Known rows, with every step that occurs:
natabol -> fono: [ -2  -8  -4  -5  -2 -32  15 -12  14   1  -7  36   5   3  -3  19  17 -35
   0  -3 -41  -8  17  31  19  14]
raror -> sedal -> vudem -> fono -> natabol: [-47  -1  17  37  51 -53 -10  -3 -58  32 -26 -24   6  25  59 -50  25 -38
 -30 -65 -39  -7 -39 -16  15 -19]
vudem -> fono -> raror -> sedal -> folen: [-66 -61 -28 -11  17 -50 -46  16 -53  33   5 -39   0   6  22   7  29 -27
 -18   2 -69  11 -39 -31  25 -42]
folen -> vudem: [-28 -39   2 -20  -2 -21  15  45 -14   7 -51  -5   5  15   5 -10   0  11
 -10  -6 -12  20   7   3  30 -19]
sedal -> vudem -> fono -> natabol: [-26   8  25  48  34 -43  -2   1 -45  47 -13  13   9  19  41 -41  18 -39
 -11 -29 -47   5 -22 -21  26 -11]
folen -> sedal: [-12 -54   5 -13   4 -14  13   9 -11 -10 -25  -8  -3  13  10   1  19 -17
  13   8 -21  -2 -13 -22  19 -20]
folen -> vudem -> fono: [-36 -45  15   8  21 -34  15  42 -24  21 -40  14  22  14  29 -16  -9   7
 -32  -6 -26  33  -9 -30  32 -15]
vudem -> sedal -> raror: [ -6 -40 -23  39   3 -32  11  12 -36  -9 -55  -2 -20   4  46   2  36   4
 -15  20 -47 -24 -11 -47  37  -6]
vudem -> fono: [-28 -25  17  22  23 -39  10   5 -25  10 -18  27  28   9  29   3  13 -20
 -23   0 -41   4 -21 -27  25 -19]
raror -> sedal -> vudem: [-37  -9 -12   6  28 -28  -6   3 -50  -8 -46 -56  -9  44  38 -23  10 -10
 -34 -52 -16 -19 -24  -3  29 -19]
vudem -> sedal -> folen: [-38 -39 -24   5  -3 -35 -12  17 -35  -5 -31 -21 -27   7  22   4  41   7
 -10  28 -59 -18 -19 -50  39 -12]
vudem -> folen -> sedal: [-19 -78  -2  18 -11 -12  19  -2 -18   3 -44 -10 -13  -5  18   2  30  12
  12  10 -35 -25 -19 -45  30 -38]
vudem -> sedal: [-18 -21   6  22   5 -41  -2   6 -28 -15 -46   6 -12   3  22   9  38  -2
  -1  12 -46 -26 -14 -29  21  -8]
natabol -> fono -> vudem -> folen -> sedal: [-17 -60 -19  -7 -13 -28  18 -13  -7  37 -26  -8  -3 -27  -7   1  36 -14
  42  -9 -71 -40  10 -21  -3   0]
folen -> sedal -> vudem -> fono: [-28 -56  12  28  40 -15  13   7 -41   9 -24 -19  -1  43  62 -32 -20  -6
 -24  -7 -32   1 -41 -64  41  -7]
fono -> vudem -> folen -> sedal: [-30 -66  -9  -1 -11 -22   7   6 -34  36 -41 -30   2 -22  -5  -7  43   6
  38  -4 -55 -39 -10 -47  -6 -33]
vudem -> folen -> sedal -> raror -> fono: [-16 -78 -20  27  11   1  30 -17 -51 -11 -66 -23 -29 -10  64 -15  45  22
 -19  40  -4 -42 -34 -80  34 -17]
raror -> fono -> vudem -> sedal -> folen: [-50 -23 -21 -21  18 -43 -27   1 -77   7 -36 -41 -19 -21  24 -13  65   4
   3  48 -52 -49 -30 -64   3   2]
vudem -> fono -> natabol: [-27   1  29  32  22 -52   0   0 -27  37  -9  42  21  -9  13 -12  40 -48
   5 -12 -48  12 -14  -8   6 -21]
sedal -> folen -> vudem: [-49 -54 -28 -37 -11 -17   3  59 -22  15 -34 -28 -10  22   6 -11   5  18
 -24  13 -25  29   0 -18  53 -19]
natabol -> fono -> raror -> sedal -> vudem -> folen: [-38 -43 -36  24   2 -37 -27 -21 -40  32 -21 -35 -37  -1  14  -4  22 -11
  -7 -37 -71 -44  -3   9  19 -11]
folen -> vudem -> sedal: [-32 -50   2   5   6 -42  13  39 -27  -7 -67 -10  -9   3  21 -14  13  31
 -13   9 -30   1  -5 -31  27  -8]
fono -> raror -> sedal -> vudem: [-38 -27 -26  -7  19 -37 -45   8 -57  15 -20 -57 -18  25  12 -10  12 -23
  -7 -32 -44 -16 -21   8  16 -30]
natabol -> fono -> sedal -> vudem -> folen: [-15 -25 -28  39  -1 -36  -8  -6  -1  39 -37 -14 -25  10  39  -5  29 -22
 -22 -29 -69 -50   2  -8  14  39]

Rows:
[ -8  -2 -26   9   7 -40 -15   3   6  25 -11 -10  -9  28  30  -5  10 -50
 -16 -29 -52 -24   7  18  11  54] | natabol -> fono -> sedal -> vudem
[-12 -77 -47  11 -17 -17  29  -3 -15  49 -31 -19 -16 -18  15  -5  35 -10
  25   0 -66 -37  13 -42  13   8] | natabol -> fono -> vudem -> folen -> sedal -> raror
[-29 -34   1  31  25 -35 -34  12 -60  40   5  -7   1  20  25  -8 -12 -24
  -9   3 -68  -1 -28 -34  30 -17] | sedal -> vudem -> fono -> raror
[ -3 -70 -23   5   4  -4  23  20 -19   1 -33 -15 -14  21  35  -4  15 -15
   1  13 -18   4  -9 -43  40 -13] | folen -> sedal -> raror
[-21  -6 -12  10  11 -32 -27  24 -25  26 -29 -32  -5  31  39 -15  20 -38
 -20 -23 -41 -23 -10 -12   8  21] | fono -> sedal -> vudem
[-16  -9 -12   5   6 -57   0  -7 -13  20 -23  11  -1 -20  -8   4  41 -22
  29  -3 -78 -41  11  -1 -11  25] | natabol -> fono -> vudem -> sedal
[-53 -43 -17   4  15 -45 -33  32 -17  44  -7 -15  13  16  42  -1  38 -37
 -29  11 -67   4 -28 -48  18   9] | vudem -> fono -> sedal -> folen
[-48 -43 -51 -39  -6 -43 -46   0 -16  20  16 -34 -25  -3 -11  21  39 -40
   4  -1 -64  -3   1  23  17  -6] | natabol -> fono -> raror -> sedal -> folen
[-32 -72   0  21  31 -22 -26  11 -53  29   1 -20 -11  26  38 -15 -19 -20
   3  14 -59   3 -35 -55  30 -11] | folen -> sedal -> vudem -> fono -> raror
[-15 -45  -5   1  15  -6  11  13 -33  -3 -31 -36 -19  44  35 -23  -9  -7
  -1  -7 -20 -13 -23 -32  36  -9] | folen -> sedal -> vudem
[-20 -29 -11  45  -2 -17   9  -2 -48  19 -49 -19 -19  17  27 -12  14  25
 -23 -20 -44 -40 -14 -34  46 -26] | sedal -> vudem -> folen
[-27 -27 -25 -22   3 -54 -31 -14  -9   9   5  -5  -9 -11 -14  21  33 -47
  11 -18 -54 -10   5  47  -2  -6] | natabol -> fono -> raror -> sedal
[-25 -35  27  38  38 -29   7   4 -43  33 -13  -7  -1  21  53 -50  10 -40
   7 -20 -39   8 -35 -46  26 -11] | folen -> sedal -> vudem -> fono -> natabol
[-27 -27 -41 -24 -13 -40 -25  14  21  30   4  -8 -14  10  16  19  41 -53
 -11   5 -66 -12  12   6  13  44] | natabol -> fono -> sedal -> folen
[-24 -32 -29  19   4 -17   1  -8 -74  35 -54 -23  -4 -31  32 -12  61  12
  -6  26 -36 -60 -14 -56   3 -14] | sedal -> raror -> fono -> vudem -> folen
[-81 -47  -7 -15  27 -51 -13  44 -39  46 -33 -37   0   4  40 -49  35 -16
 -27 -31 -33  40 -30 -28  30 -31] | raror -> sedal -> folen -> vudem -> fono -> natabol
[-11 -58  -5  39   7 -11  21 -24 -49  14 -53  -8 -35 -28  55 -33  75  -7
  13  30 -10 -35 -30 -67  14 -22] | vudem -> folen -> sedal -> raror -> fono -> natabol
[-67 -83 -24 -16   0 -35 -34  59 -44  52  -1 -18  -2   5   8  -8  -5  -1
 -12  33 -68  42 -16 -42  44 -26] | sedal -> folen -> vudem -> fono -> raror
[-19  -5   2 -11  17 -39 -25  -4 -24  -4 -35  -2   2  -3  40   0  55 -40
 -15  24 -10 -36 -25 -10 -17  22] | raror -> fono -> sedal
[-46 -20   3  31  50 -40  -6  -1 -58  10 -40 -39  11  46  68 -29  -1 -10
 -54 -52 -33 -11 -44 -31  33 -20] | raror -> sedal -> vudem -> fono
